Known rows, with every step that occurs:
mopeb > rodo > kuget > paturam > selev > kinob: 1.9, -0.7, -6.5, 43.9, -56.0, 24.1, -25.1, 65.4, 20.8, 16.2, 37.7, 55.6, -6.1, 49.0, -45.7, 18.2, -21.7, -31.9, 10.8, -27.8, -9.7, 70.1, -24.0
selev > paturam: 4.0, 16.3, 19.2, 34.1, -34.0, -15.8, -30.3, 33.5, 18.3, -8.0, 26.0, 12.7, 9.6, 29.5, 17.0, -12.1, -49.8, -13.9, 24.5, -39.3, -43.0, 15.9, 9.2
selev > paturam > nenulab: 8.4, 5.2, 32.1, 22.4, -33.3, -27.9, -29.7, 7.6, 33.6, -4.0, 48.2, 5.5, 4.8, 19.9, -0.6, -40.8, -61.5, -16.2, 26.1, -33.5, -50.1, 20.7, 7.7
kuget > selev: 11.6, 4.4, -8.1, 29.1, -10.5, -10.2, -0.6, 27.7, 30.7, 13.1, -2.0, 16.1, -24.3, 28.0, 33.6, -20.2, -57.2, -3.7, 13.6, -36.7, -5.5, 3.4, -7.4
mopeb > rodo: 26.5, 15.5, 22.2, 23.8, -45.7, 9.8, -0.2, 29.5, 16.8, -14.2, 14.5, 49.4, -3.4, 40.5, -0.2, 28.4, -18.4, -24.6, -3.4, -27.1, -13.6, 24.9, -0.4
kinob > paturam > selev > kuget > rodo > mopeb: 12.4, 5.1, 1.2, 45.3, -29.1, 46.1, 4.0, 43.0, 31.2, 15.6, 14.9, 43.8, -21.7, 7.4, -30.6, 21.7, -42.6, -15.6, 17.7, -70.5, -23.9, 52.8, 14.4
rodo > paturam > kuget > selev > kinob: -10.8, -18.2, -36.2, 38.5, -21.2, -1.4, -16.9, 40.1, 39.0, -12.5, 2.4, 0.8, -13.2, 40.3, 28.7, 12.0, -34.7, 19.4, 23.3, -30.3, 13.3, -3.1, -16.1
bobi > selev > kuget > rodo > mopeb: 14.8, -26.3, -17.9, 24.4, 4.6, 36.7, 10.2, 15.3, 32.7, -22.4, -10.7, 47.5, -10.1, 9.7, 10.4, 30.4, -46.9, -4.9, 5.2, -70.8, -17.3, 9.9, 4.6
kinob > paturam > selev > bobi: 18.4, 5.2, -34.5, 45.1, -61.4, 37.1, -11.9, 50.0, 9.0, 18.4, 30.0, 13.9, -13.9, 9.6, -3.6, -6.7, -46.5, -21.9, 23.4, -20.1, -46.5, 41.0, 15.8
paturam > bobi: 22.7, 26.8, -15.2, 31.3, -20.4, 16.0, 9.3, 13.2, 23.5, -26.5, 23.6, 10.1, -32.6, 17.6, 18.6, -17.1, -29.4, -31.0, 0.8, -32.7, -22.2, 21.3, 12.5
kinob > paturam: 10.5, 4.5, 5.4, 41.3, -47.9, 10.9, -21.2, 44.2, 14.8, 5.9, 22.5, 19.1, -23.7, 29.7, -1.6, 20.1, -52.1, -29.5, 0.9, -22.3, -31.1, 29.4, 21.1
kuget > rodo > paturam: 21.3, -1.5, 24.3, 25.2, -51.8, 14.3, -26.5, 29.7, 13.9, -35.6, -5.0, 9.0, -31.4, 36.7, -4.8, 18.8, -27.9, -10.3, 10.5, -33.1, 25.3, 2.6, 13.3
bobi > selev > kuget: 13.2, -9.5, -37.9, 31.5, 3.2, 9.0, -11.3, 15.4, 25.1, -2.3, -4.9, 41.4, 6.8, 13.2, 25.5, 9.5, -57.8, -11.9, 18.7, -49.3, -43.0, -18.1, 6.1
selev > kinob > paturam > kuget: 4.1, -19.1, -30.0, 47.8, -45.1, 13.5, -20.9, 56.2, 26.8, 0.8, 28.2, 16.9, -24.1, 27.4, -0.2, 27.6, -41.6, -11.0, 3.8, -28.3, -40.8, 46.8, 6.4
bobi > selev > kuget > paturam > mopeb > rodo: 0.0, 4.7, -34.2, 40.9, 9.9, 5.2, 4.7, 21.4, 23.5, -27.3, 13.8, 50.7, 17.4, 13.7, 7.2, 67.5, -31.4, -4.2, 8.9, -37.3, -11.6, -17.9, -6.8
selev > kinob: 9.3, -13.7, -24.5, 41.4, -34.5, 22.3, -29.0, 31.1, 24.3, -20.0, 24.5, 27.8, -30.4, 36.1, 25.8, 10.5, -40.5, -37.6, 11.6, -21.1, -50.5, 38.5, -10.1
kinob > paturam > mopeb > rodo > kuget: 9.4, 27.5, 7.7, 44.9, -54.0, 44.8, -8.9, 33.9, 22.3, 1.4, 31.0, 40.3, -27.9, 33.0, -26.1, 38.0, 6.2, -17.0, -40.3, -19.1, 32.1, 72.3, 7.1
selev > paturam > kuget > rodo > mopeb: 4.2, -8.7, 31.9, 24.3, -24.5, 3.1, 6.3, 47.3, 32.2, -22.3, 12.3, 14.1, -1.2, 24.0, -1.6, -12.2, -30.8, 18.5, 14.5, -61.1, -4.0, 40.7, 2.4
rodo > kuget > selev: 11.1, 3.2, -7.6, 29.9, -12.8, 13.8, -9.0, 35.4, 31.2, 30.3, -1.9, 19.2, -27.3, 38.4, 10.5, -31.7, -39.2, -3.1, -3.8, -38.0, 23.5, 45.8, -14.9
kinob > paturam > nenulab: 14.2, -1.1, 14.9, 32.3, -47.3, 2.5, -21.9, 22.1, 28.3, 12.2, 47.3, 9.7, -28.2, 17.7, -18.2, -7.7, -63.5, -31.6, -1.3, -19.9, -36.9, 32.7, 20.4
kinob > paturam > selev: 7.9, 8.2, -1.6, 48.3, -52.7, 16.1, -17.0, 46.6, 15.4, 36.7, 33.1, 22.3, -18.1, 17.3, -10.2, -20.1, -56.4, -31.9, 20.7, -20.5, -30.9, 13.5, 22.4
bobi > selev > paturam > mopeb > rodo: 1.2, 11.8, 0.6, 32.7, -29.6, 1.6, -6.0, 8.1, 21.1, -32.5, 26.4, 34.1, 23.6, 14.9, 23.1, 15.6, -20.8, 4.5, 5.1, -28.3, -5.1, -29.2, 8.5
kuget > paturam > selev > kinob: -9.4, -14.0, -31.0, 54.5, -34.1, 12.5, -28.4, 59.7, 20.2, 11.1, 40.0, 22.8, -13.0, 30.3, -2.1, -4.0, -60.5, -42.5, 37.7, -20.2, -51.9, 24.6, -12.8
mopeb > rodo > paturam > selev: 6.6, 20.5, 22.4, 34.1, -64.3, 6.2, -11.9, 31.8, 12.8, -6.9, 23.1, 37.4, 13.2, 40.8, -19.9, 16.6, -10.4, -20.7, 15.5, -16.2, 13.9, -7.8, 9.2

Rows:
-1.0, 42.0, 24.3, 36.8, -41.6, 15.4, -18.8, 26.1, 24.1, -13.9, 37.2, 37.8, 6.7, 36.5, -9.0, 5.7, 9.2, -2.1, -12.9, -32.0, 25.1, 53.8, -7.7  selev > paturam > mopeb > rodo > kuget
7.1, -14.1, -26.0, 48.0, -52.9, 24.9, -35.1, 48.4, 20.7, -7.6, 30.6, 28.7, -35.2, 32.3, 6.3, 54.1, -47.9, -35.9, 7.7, -28.8, -51.9, 45.6, 8.5  selev > kinob > paturam
11.3, -0.3, -12.0, 36.6, -23.8, -11.7, 4.8, 53.3, 32.5, 28.4, -0.2, 4.7, -19.2, 21.4, 10.7, -6.5, -57.7, 20.3, 11.4, -39.8, 4.0, 13.3, 8.0  kinob > paturam > kuget > selev
-0.4, 12.6, -17.8, 41.3, 2.8, -14.5, -22.0, 49.3, 19.4, -8.6, 13.3, 30.4, 4.8, 29.5, 3.1, 39.3, -55.9, -20.0, 27.8, -43.7, -45.3, 29.9, -7.6  selev > kuget > paturam
-7.4, -0.9, -1.7, 34.9, -32.6, -3.5, -17.3, 43.0, 20.1, -13.9, 10.4, -1.8, -0.8, 38.9, 8.9, -7.6, -26.5, -2.9, 9.1, -17.3, 7.7, -4.3, 9.4  rodo > paturam > kuget
0.9, -0.8, -35.8, 43.3, -41.7, 26.9, -23.2, 68.0, 9.3, 26.6, 25.8, 14.1, -7.1, 26.0, -19.9, -29.3, -42.4, -17.5, 16.7, -14.5, -19.3, 71.6, -15.8  rodo > kuget > paturam > selev > bobi
17.2, 4.9, 22.2, 33.3, -60.2, 19.6, -21.3, 32.9, 15.3, -8.1, 5.9, 11.6, -28.1, 28.5, -14.6, -21.0, -33.8, -15.9, 26.0, -27.7, 23.6, -9.5, 17.0  kuget > rodo > paturam > selev
10.4, 22.4, -19.1, 53.6, -25.5, 17.8, -18.5, 42.0, 22.5, 33.8, 23.9, 39.9, -3.1, 9.6, -15.3, 0.3, -56.4, -21.9, 32.3, -45.7, -46.0, 23.8, 16.7  kinob > paturam > selev > kuget
26.0, -22.5, 0.5, 13.2, -18.9, 1.6, -22.9, -10.6, 35.8, -31.1, 2.7, 20.1, -16.9, 7.2, -14.2, 20.2, -47.9, 3.8, 23.6, -56.0, -2.8, -34.0, 15.7  bobi > selev > kuget > rodo > paturam > nenulab
2.1, 2.0, -32.9, 39.7, -54.1, 28.8, -19.8, 34.8, 7.6, -6.3, 21.1, 3.1, 4.8, 25.0, 12.1, -17.8, -29.5, -13.3, 29.9, -7.7, -17.0, 8.4, 3.4  rodo > paturam > selev > bobi
6.4, 8.2, 6.3, 40.0, -35.6, 30.0, -20.2, 12.6, 20.2, -44.4, 7.8, 3.0, -47.3, 24.8, 10.3, 14.3, -9.5, -9.2, -0.1, -19.9, 43.1, -2.8, 9.4  kuget > rodo > paturam > mopeb
23.6, 10.7, -52.2, 29.6, 13.4, 12.6, 9.6, 1.6, 27.0, -26.8, 5.9, 32.5, -10.0, 0.0, 25.0, -1.1, -44.1, -11.1, 12.8, -57.3, -37.5, -19.5, 12.6  paturam > bobi > selev > kuget
-18.3, 10.0, -16.8, 53.2, -11.2, 22.8, -24.4, 46.6, 21.7, 3.8, 33.6, 7.3, -29.4, 34.0, -4.8, -9.4, -26.9, -26.0, -14.7, -9.9, 18.0, 59.8, -12.5  rodo > kuget > paturam > mopeb
22.2, -13.0, -12.0, 22.7, -18.6, 8.3, -22.1, 15.3, 20.4, -38.3, -20.7, 26.9, -9.9, 20.1, 2.7, 46.3, -38.3, 8.0, 25.6, -58.8, 5.9, -40.6, 16.1  bobi > selev > kuget > rodo > paturam
16.3, 3.9, 38.3, 21.5, -39.7, -7.1, -15.2, 36.5, 27.5, 5.4, 44.5, 32.1, -5.8, 42.4, -56.6, 15.0, -27.9, -27.1, -13.5, -25.2, 6.8, 66.7, -12.8  mopeb > rodo > kuget > paturam > nenulab
11.4, 10.2, 14.8, 20.1, -28.9, -21.2, 10.4, 37.5, 30.2, -13.3, -7.6, 21.6, 13.3, 45.5, 1.7, 24.2, -10.6, 30.5, 7.7, -32.9, 47.1, -13.1, -7.4  mopeb > rodo > paturam > kuget > selev
7.2, 7.7, -28.3, 39.9, -24.3, 41.3, -4.6, 21.7, 45.2, -8.7, 15.1, 45.0, -33.1, 37.7, 11.3, 20.0, 6.6, 1.7, -21.0, -32.7, 36.9, 63.6, -38.8  paturam > mopeb > rodo > kuget > selev > kinob
23.2, 17.0, 27.0, 23.6, -47.0, 23.1, -10.0, 37.2, 19.2, -0.4, 14.2, 52.6, -10.8, 50.0, -23.5, 12.0, -3.0, -22.1, -20.1, -26.9, 21.7, 66.2, -7.5  mopeb > rodo > kuget
12.1, -19.4, 13.2, 26.9, -21.5, 32.6, 20.6, 40.5, 32.5, -14.9, 2.2, 20.3, -30.3, 25.8, -2.5, -13.7, -25.2, -2.4, -7.3, -43.7, 8.7, 46.9, -1.8  paturam > kuget > rodo > mopeb
10.9, 12.3, 28.0, 29.5, -40.9, 4.0, -16.4, 60.8, 13.8, -1.0, 20.6, 42.9, -3.0, 55.1, -37.3, 35.8, -21.4, -23.1, -10.0, -29.6, 15.1, 64.2, -13.4  mopeb > rodo > kuget > paturam
27.0, -19.0, 13.1, 16.3, -33.7, -19.8, -10.2, 34.1, 24.2, -15.2, -3.9, 13.4, -2.3, 10.8, 4.9, -24.9, -46.5, 32.3, 24.5, -58.0, -5.7, -27.2, 18.6  bobi > selev > paturam > kuget > rodo
1.5, -46.4, -50.6, 43.1, -38.5, 17.9, -17.7, 45.6, 25.0, 2.6, 18.2, 23.8, -18.4, 18.8, 8.9, 23.0, -53.3, -2.9, 6.8, -30.2, -42.3, -0.6, 18.9  bobi > selev > kinob > paturam > kuget
8.3, 33.9, 5.1, 35.6, -36.0, 10.7, -11.4, 29.2, 20.7, -4.9, 14.2, 59.0, 23.6, 33.9, -19.2, 30.4, -11.0, -8.5, 28.2, -41.5, -0.7, -1.0, 1.6  mopeb > rodo > paturam > selev > kuget
1.3, -20.3, -39.2, 48.3, -52.4, 58.9, -20.8, 26.5, 25.7, -15.6, 30.2, 55.3, -26.8, 26.6, -12.0, 59.6, -3.7, -14.0, -29.7, -22.1, 11.8, 43.0, 1.1  bobi > selev > kinob > paturam > mopeb > rodo > kuget
